Every row comes from one small tree of marks. The marks that hang from a mark follow it in brackets, in alphabetical order. Every link used is in the known rows. Which tree was each row made from?
Known rows:
zepo{valek{supo tiro{bopa} zesag{limeki}}}:  1.30  4.36  1.97  1.51  0.17  0.84  1.10  3.42 -0.68 -0.32 -1.74  0.81  1.49 -0.69  2.93  1.02  3.21  0.67 -4.54 -2.02 -0.89 -1.63  2.87  1.32  2.91 -0.89  0.03  0.53 -2.61
mogod{rusi}:  0.33 -0.50  0.00  0.05 -1.04 -0.33 -0.53 -0.19  0.17  0.41 -0.60  0.17 -1.38  0.09  0.10  0.35  0.48  0.22  1.30  0.88  0.74  0.14 -0.60  0.35  0.07  0.27 -0.77 -0.53  0.53
rusi{muko{zepo{valek{tiro}}}}: -0.51  2.38 -0.40  1.29 -1.05 -1.66 -0.07 -0.81 -0.21  2.10  0.03  1.28  1.23 -0.18  1.99  0.94  0.80 -1.43 -0.41  2.12  0.72 -0.60  0.20  1.63  0.49 -0.27  0.16  1.14 -2.80
valek{larat{lero} tiro{bopa} zesag{limeki}}:  0.38  4.21  2.05  2.81  0.78  1.93 -0.44  4.19 -1.52 -0.58 -2.36  0.98  0.34  0.12  1.65  1.58  3.03  2.86 -5.61 -2.31 -1.24  1.69  1.28  1.65  1.49  0.56  1.97  0.64 -2.97
zepo{valek}:  0.00  1.09  0.39 -0.20  0.41 -0.30  0.72  0.10  0.69  0.49  1.01 -0.06  0.81  0.04  0.36  0.54  0.21 -1.08 -0.40  0.32  0.74 -1.06  0.76 -0.16  0.25 -0.77  0.45  0.54 -0.35
zesag{bomor{zepo} limeki{supo{valek}}}:  0.81  0.38  4.18  0.68  2.43 -1.95  0.73  2.07  2.02 -2.11 -1.88  1.00  0.65  0.59 -2.41  1.37  0.98  0.30  0.41 -2.70 -0.11 -0.27  3.64 -4.70  0.90  0.07  1.93 -0.21 -3.34
valek{supo{limeki}}:  1.26  0.51  0.52 -0.20  0.02 -0.14  0.07  1.18  0.80 -0.28 -1.23  0.27 -0.62 -0.94  1.49  1.30 -0.27  0.76 -0.66 -1.68  1.22 -0.48  1.33 -1.08  1.15 -0.17 -1.63 -0.47  0.20
zesag{bomor{zepo} limeki}:  0.14  0.50  2.92  1.45  0.77 -1.30 -0.13  1.89  0.97 -1.36 -2.61  0.46  1.45  0.92 -2.43  0.37  1.01  0.64  1.52 -2.06  0.11  0.74  1.91 -1.88 -0.50  0.45  2.08  0.34 -3.31
supo{limeki{zesag} valek{larat tiro}}:  2.42  2.33  2.31  1.07  0.39  0.57  0.91  2.49  0.94 -0.98 -0.60  1.06 -1.24 -0.41  1.25  3.27  0.79 -0.44 -3.66 -3.19  1.64  0.03  2.21 -2.59  2.85  0.20 -0.67 -1.66 -1.17
rusi{muko{zepo{valek{larat supo}}}}: -0.89  3.52  0.16  0.79 -0.57 -1.30 -0.88  0.41  1.28  2.32  0.01  1.92  1.21 -1.25  2.87  1.68  0.69 -1.15 -0.08  0.91  2.26 -0.25  0.09  1.85  0.14 -0.52  0.34  2.42 -2.53
rusi{muko{zepo{valek{tiro{bopa} zesag}}}}: -0.20  3.81  0.26  1.99 -1.79 -0.91  0.10  0.57 -1.86  1.87 -0.79  0.80  1.55 -0.56  2.89  0.80  2.72 -0.49 -1.92  1.45 -0.65 -0.70  1.40  2.80  1.62 -0.73 -0.12  1.50 -2.95
lero{larat}: -0.14  0.59  0.32  0.14  0.87  0.05 -0.58  0.14 -0.18 -0.23 -0.16  0.72  0.33 -0.06 -0.41  0.17  0.21  0.87 -1.26 -0.54 -0.46  1.20 -0.22  0.30  0.24 -0.07  0.94  1.75 -0.35
tiro{bopa valek{larat zesag{bomor limeki{supo}}}}:  0.69  3.10  4.61  1.68  0.76  1.43 -0.08  4.46  0.09 -1.69 -2.50  0.44  1.12  0.04  0.11  1.03  3.01  0.91 -2.43 -3.12 -2.26  0.07  2.54 -0.47  1.27 -0.37  1.28  0.67 -2.43
rusi{muko{zepo{valek{tiro{bopa} zesag{bomor}}}}}: -0.02  3.43  1.57  2.67 -1.03 -1.42 -0.26  1.06 -1.03  1.54 -1.77  1.21  2.59  0.08  1.88  1.01  3.64 -0.85 -1.00  0.89 -0.70 -0.21  1.84  1.90  1.45 -0.68  0.87  1.64 -3.89
larat{lero}: -0.31  0.21  0.22  0.54  1.50 -0.19 -0.21  0.16 -0.50  0.04 -0.04  0.31 -0.49  0.28  0.35  0.46  0.51  1.22 -1.48  0.21 -0.27  1.17  0.21 -0.49 -0.24  0.62  0.96  0.93 -0.56
tiro{valek{larat supo zesag{bomor{zepo}}}}: -0.03  3.56  2.54  3.20  0.47  0.63 -0.75  4.18 -0.07 -0.95 -2.53  1.39  3.05 -0.66  2.62  1.03  3.52  1.22 -1.09 -3.47  0.51  1.94  2.92  0.83  0.89  0.33  1.91  1.69 -2.49
bomor{zepo{valek} zesag}: -0.03  2.89  2.26  0.81  0.10 -1.66  1.42  0.78 -0.46 -0.21  0.61  0.22  2.28  0.28 -0.73  0.01  0.40  0.09  0.65 -1.00  1.11 -0.27  2.78 -1.11  0.23 -0.45  2.17  1.01 -2.99
valek{larat tiro}:  0.41  2.16  0.18  1.78 -0.04  1.17 -0.31  2.10 -0.20  0.14 -0.17  1.45  0.99 -0.42  1.07  1.11  0.90 -0.05 -2.91 -1.24  0.73  0.99 -0.44  1.42  0.93  0.18  0.95 -0.52 -1.30
limeki{zesag{bomor}}:  0.78 -0.26  2.53  0.67  0.80 -1.16  0.42  0.20  0.94 -0.83 -0.51  0.90  0.15  0.54 -1.50  0.33  1.20 -1.10  0.67 -1.62 -0.20 -0.36  0.87 -2.32  0.14  0.57  0.18  0.64 -1.53
valek{larat{lero} supo zesag{bomor limeki}}: -0.19  3.02  3.09  2.61  2.37  0.60 -1.32  3.65  1.65 -0.88 -2.80  1.79  1.21 -0.04  1.18  2.20  2.87  2.81 -2.24 -3.46  0.39  1.77  1.56 -0.33  0.50  0.89  2.56  2.15 -2.93
zesag{bomor{zepo{valek{larat tiro}}} limeki{supo}}:  0.56  3.60  4.46  2.58  2.17 -1.43  0.54  4.16  2.14 -1.02 -1.24  2.62  3.21  0.12 -1.53  2.05  1.65 -0.65 -2.29 -3.53  1.15 -0.24  2.65 -1.89  0.95 -0.26  3.02  0.50 -5.04
bopa{tiro{valek}}:  1.04  1.58  0.11 -0.73 -0.81  1.09  0.14  1.35 -2.19 -0.33  0.04 -0.96  0.13  0.31  0.95 -0.71  0.66 -0.53 -2.41  0.63 -1.91  0.43  1.70  0.59  0.13 -0.22 -1.06  0.04  0.45
mogod{rusi{muko{zepo{valek{supo}}}}}: -0.37  1.56 -0.18  0.23 -1.73 -2.37 -0.80 -1.19  0.82  2.53 -0.72  1.46 -0.59 -0.84  2.82  1.21  1.00 -1.01  2.07  2.66  2.05 -0.89  0.10  1.30  0.30 -0.30 -1.29  1.73 -1.62
bomor{zepo{valek{supo}} zesag}:  0.43  3.48  2.20  0.87  0.53 -1.82  1.43  1.24 -0.21 -0.18  0.29  0.93  2.61 -0.39  0.84  0.15  0.84  0.29 -0.21 -1.63  1.38 -0.58  3.42 -1.02  0.93 -0.54  1.55  1.48 -3.29
muko{zepo{valek{larat supo tiro}}}: -0.01  4.75  0.17  1.67  0.34 -0.26  0.03  2.43  0.30  1.47 -0.08  2.66  2.89 -0.85  3.56  1.59  1.20 -1.63 -3.68 -1.03  1.94 -0.33  0.38  1.71  1.30 -0.06  1.20  1.53 -2.85
valek{larat{lero} supo tiro zesag{limeki}}:  0.14  4.17  1.64  3.09  1.66  1.34 -0.67  3.78  0.18 -0.42 -2.20  2.20  0.77 -0.58  3.19  2.22  2.70  3.00 -5.04 -3.23  0.31  1.55  1.14  1.26  1.51  1.07  1.66  1.36 -2.77
mogod{rusi{muko{zepo{valek{larat supo tiro}}}}}: -0.03  3.72 -0.08  1.96 -1.73 -1.28 -1.18  0.86  0.77  2.71 -0.96  2.92  0.34 -1.25  3.92  2.29  1.92 -1.01 -0.86  1.39  2.80  0.19 -0.19  2.75  1.18 -0.01 -0.40  1.31 -2.92
zesag{bomor limeki}:  0.27  0.01  2.36  0.63  0.72 -0.29 -0.22  0.98  1.60 -0.99 -2.15  0.21  0.51  0.99 -1.93  0.43  0.69  0.28  0.90 -1.23 -0.26  0.19  0.76 -1.59 -0.18  0.23  1.29  0.01 -2.17

Write each row's tree:
 1.42  4.18  2.19  1.84  0.08  2.24  0.29  4.06 -0.60 -0.98 -2.21  0.46  0.16 -0.19  1.78  1.94  2.87  1.52 -4.83 -2.50 -0.70  0.56  2.50  0.61  3.02 -0.32  1.27 -1.01 -2.37 -> supo{valek{larat tiro{bopa} zesag{limeki}}}
 0.82  4.68  1.99  2.87  1.26  1.76 -0.48  4.77 -1.45 -0.60 -2.74  1.73  0.54 -0.73  3.13  1.66  3.56  2.97 -6.52 -3.07 -0.91  1.31  1.88  1.82  2.28  0.52  1.34  1.12 -3.39 -> valek{larat{lero} supo tiro{bopa} zesag{limeki}}
 0.71  5.03  0.95  1.92  1.36 -0.42 -0.10  3.17  0.36  1.09 -0.93  2.49  1.64 -0.76  3.97  3.28  1.03  0.14 -5.13 -1.78  2.36  0.64  1.55  0.14  1.71  0.43  1.04  1.50 -2.97 -> muko{zepo{valek{larat{lero} supo{limeki} tiro}}}
-0.12  3.26  1.75  1.47  0.18  1.23 -0.70  3.00  1.23 -0.44 -1.89  1.08  0.78 -0.78  1.98  1.44  1.42  1.81 -1.45 -3.13  0.85  0.31  0.73  0.96  0.81  0.30  0.66  1.07 -1.27 -> valek{larat supo zesag{limeki}}
 1.14  1.11  1.14  0.23 -0.14  0.57  0.39  1.10  0.87 -0.77 -1.08 -0.90 -0.84 -0.21  1.58  2.42  0.63  1.46 -0.62 -1.86  0.55  0.00  2.64 -1.95  2.06 -0.29 -0.68 -1.09  1.01 -> supo{limeki valek{zesag}}
-0.49  1.12  2.05  2.33  0.29 -1.23 -0.42  1.67  0.13 -0.72 -1.69  0.55  2.58  0.26 -0.62  0.51  2.22  1.15  1.38 -2.22  0.11  1.17  2.00 -0.45 -0.11  0.46  1.88  0.93 -1.88 -> valek{zesag{bomor{zepo}}}
-1.61  3.88  0.54  1.57 -1.35 -0.82 -1.00  0.34  0.88  2.17  0.01  1.08  1.68 -0.65  2.37  2.01  1.21 -0.31  0.71  0.67  1.65  0.20 -0.14  2.39 -0.28 -0.46  1.13  2.43 -1.71 -> rusi{muko{zepo{valek{larat zesag}}}}
 1.11  0.05  2.78 -0.84  1.88 -1.30  1.68 -0.06  1.28 -1.15  1.14  0.91 -1.55 -0.45 -0.39  1.16  0.28 -1.14 -1.21 -1.66 -0.43 -1.87  1.97 -4.22  1.70  0.13 -0.99 -0.07 -0.34 -> limeki{supo{valek} zesag}
 0.70  1.77  2.05  1.55 -0.38  1.19 -0.04  2.39 -1.81 -1.00 -2.08 -0.65  1.29  0.33  1.23 -0.27  3.58  0.53 -1.47 -0.98 -2.51  0.58  2.41  0.76  1.27 -0.49  0.49  0.52 -1.08 -> tiro{bopa valek{zesag{bomor}}}
 0.89  3.41  4.67  2.70  2.22 -2.35  1.16  3.28  1.58 -0.71  0.43  3.29  2.87 -0.33 -1.03  2.02  2.19 -1.96 -2.55 -3.85  1.21 -0.78  2.62 -2.66  1.26  0.05  1.95  1.08 -4.47 -> limeki{supo zesag{bomor{zepo{valek{larat tiro}}}}}
 1.97  3.64  1.07  0.18  0.58  1.53 -0.67  4.05 -1.33 -0.48 -1.09  0.16 -0.65 -0.73  3.09  1.91  1.09  1.41 -5.66 -1.71 -0.08  1.86  2.83 -0.13  1.12  0.23 -1.02  0.64 -0.37 -> bopa{tiro{valek{larat{lero} supo{limeki}}}}
 0.81  1.94  3.17  1.55 -0.20  1.36  0.22  3.00 -1.14 -1.55 -3.38 -0.86  0.73  0.84  0.44 -0.07  3.37  1.08 -1.14 -1.57 -2.63  0.25  2.70  0.12  1.13 -0.24  0.76  0.50 -2.14 -> tiro{bopa valek{zesag{bomor limeki}}}
 0.31  1.27  3.52 -0.13  0.67 -0.95  1.09  0.52  0.73 -1.25 -0.35  0.52  0.06  0.47 -1.96  0.11 -0.72  0.98  0.48 -1.86 -0.96 -1.15  1.60 -2.77  0.30  0.17  0.76  0.33 -2.26 -> bomor{zesag{limeki{supo}}}
 1.01  2.64  3.20  2.28  0.58 -0.21 -0.38  3.70  1.63 -1.40 -2.39  0.40  1.50  0.05  0.27  3.30  1.90  1.45 -0.23 -4.05  2.05  1.92  3.85 -2.46  1.57 -0.08  2.00 -0.58 -1.71 -> supo{limeki valek{larat zesag{bomor{zepo}}}}
-1.24  3.14  2.69  0.30  0.70 -1.55  0.78  1.12  1.45  0.24 -0.45  0.95  1.90  0.14  0.43  1.17  0.33 -0.44 -0.14 -1.24 -0.35 -2.36  1.13 -1.13  0.08  0.04  0.82  2.11 -1.70 -> muko{zepo{valek{zesag{limeki{supo}}}}}
-0.87  2.67  2.98  1.56  2.19  0.33 -0.58  2.70  1.32 -0.78 -0.93  1.43  0.04 -0.13  0.32  1.96  1.06  2.68 -2.63 -2.76 -0.37  0.66  0.76 -0.97  0.05  0.88  1.86  1.72 -1.50 -> valek{larat{lero} zesag{limeki{supo}}}
-1.38  3.24  0.48  1.63 -2.55 -1.16 -1.55  0.01  1.03  2.67 -0.68  1.20  0.23 -0.48  2.58  2.31  1.74 -0.10  2.05  1.68  2.33  0.36 -0.56  2.68 -0.32 -0.15  0.24  1.99 -1.14 -> mogod{rusi{muko{zepo{valek{larat zesag}}}}}
-1.30  3.86  2.80  2.12 -0.74 -1.06 -1.25  1.31  2.40  1.17 -2.17  1.31  2.13  0.39  0.44  2.38  1.95 -0.09  1.67 -0.46  1.22  0.32  0.77  0.92 -0.55 -0.21  2.25  2.57 -3.90 -> rusi{muko{zepo{valek{larat zesag{bomor limeki}}}}}
-0.71  3.52  1.08  1.26  0.00  0.84  0.06  1.93  1.06  0.61  0.62  0.53  1.92 -0.46  1.67  1.66  1.45  0.09 -1.35 -1.35  1.44 -0.16  0.66  1.34  0.50 -0.70  1.42  1.13 -0.30 -> zepo{valek{larat zesag}}
-0.62  4.02  2.50  1.49  0.65 -1.32  0.95  1.75  0.70  0.41 -0.74  1.69  2.46  0.08  1.38  1.42  1.13 -0.57 -2.27 -1.62 -0.53 -2.06  1.23 -0.50  1.09  0.19  0.96  1.55 -2.55 -> muko{zepo{valek{tiro zesag{limeki{supo}}}}}
 2.16  3.95  2.33  1.31  0.43  0.01  1.14  3.10  1.42  0.01 -0.02  2.11  0.41 -1.32  2.57  2.96  1.25 -1.13 -4.24 -3.58  2.64 -1.40  2.12 -1.27  2.73 -0.28 -1.04  0.04 -1.80 -> zepo{valek{larat supo{limeki{zesag}} tiro}}
 0.96  2.99  1.89  0.75 -0.41  1.93  0.53  3.08 -1.69 -1.24 -2.79 -0.56 -0.10 -0.51  3.04 -0.17  2.83  1.49 -2.80 -1.71 -2.30 -0.48  2.73  1.21  1.93 -0.42 -0.78  0.80 -1.32 -> tiro{bopa valek{supo zesag{limeki}}}
 0.17  1.90  1.85  3.58  0.32 -0.93 -0.20  2.47 -0.57 -0.72 -2.14  1.24  3.22  0.29  0.15  0.69  3.05  1.02 -0.67 -2.65 -0.20  1.32  2.19  0.10  0.96  0.57  1.96  0.36 -2.73 -> valek{tiro zesag{bomor{zepo}}}
 1.45  3.10  0.90  1.67  1.94  1.59  0.18  3.08 -1.63 -0.43 -0.78  1.13 -0.59 -0.19  2.10  1.78  2.62  1.09 -6.59 -0.81 -0.50  2.02  2.16  0.24  2.56  0.00  1.81 -0.57 -2.61 -> supo{valek{larat{lero} tiro{bopa}}}
 0.63  3.43  3.48  2.05 -0.26  2.18 -0.43  4.30 -0.64 -1.42 -3.29 -0.30  1.18  0.59  0.68  0.80  3.48  1.23 -2.11 -2.45 -1.73  1.16  2.20  0.94  1.07 -0.22  1.66  0.61 -2.48 -> tiro{bopa valek{larat zesag{bomor limeki}}}
 0.07  2.45  0.58  0.87 -2.54 -2.15 -0.90 -0.24  1.29  2.14 -1.87  0.77 -0.67 -1.10  3.83  2.82  1.36  0.55  2.20  0.81  2.55 -0.95  1.37  0.86  1.13 -0.33 -2.22  1.39 -0.53 -> mogod{rusi{muko{zepo{valek{supo{limeki} zesag}}}}}
 0.95  3.80  1.14  3.06  1.09  1.12 -0.71  3.85 -0.06 -0.20 -1.83  1.82  0.61 -1.20  3.97  3.14  2.21  2.90 -5.25 -3.56  1.32  1.75  1.69  0.63  2.24  0.74  0.42  0.53 -1.20 -> valek{larat{lero} supo{limeki} tiro zesag}
 1.27  2.86  2.66  0.74 -0.04  1.06 -0.37  3.54 -0.67 -1.30 -2.87 -0.09  1.47  0.34  1.53  0.17  2.98  0.82 -2.36 -2.18 -2.17  0.24  3.41 -0.26  0.97  0.08 -0.49  1.03 -1.44 -> bopa{tiro{valek{supo zesag{bomor limeki}}}}
 0.86  2.76  2.51  2.35  0.17  0.09  0.13  3.83 -2.24 -1.35 -2.89  0.28  2.42 -0.45  2.22 -0.26  4.31  1.16 -1.61 -2.39 -1.71  0.93  4.13  0.70  1.70 -0.28  0.70  1.31 -2.61 -> tiro{bopa valek{supo zesag{bomor{zepo}}}}
 1.10  2.42  3.17  1.42  3.44 -0.41  0.94  2.08  0.63 -0.94  0.82  2.72 -1.10 -0.51  1.06  2.55  1.73  0.04 -5.70 -2.58  0.03  0.39  2.05 -3.22  2.30  0.99  0.84  0.42 -2.39 -> limeki{supo{valek{larat{lero} tiro}} zesag}
-0.24  2.88  0.72  1.53  0.13  1.01 -0.75  2.33  0.55  0.21 -0.67  1.23  1.17 -1.30  2.76  1.30  1.58  1.30 -1.68 -2.51  1.19  0.61  0.40  1.51  0.91  0.08  0.32  1.13 -0.15 -> valek{larat supo zesag}
 1.88  2.71  3.78  0.78  1.16 -0.84  0.62  2.80  2.93 -0.48 -0.64  1.79  0.84 -0.70  0.72  2.97  1.41 -1.25 -1.37 -3.85  2.66 -1.11  2.47 -2.73  1.60 -0.52 -0.14  0.76 -2.10 -> zepo{valek{larat supo{limeki{zesag{bomor}}}}}
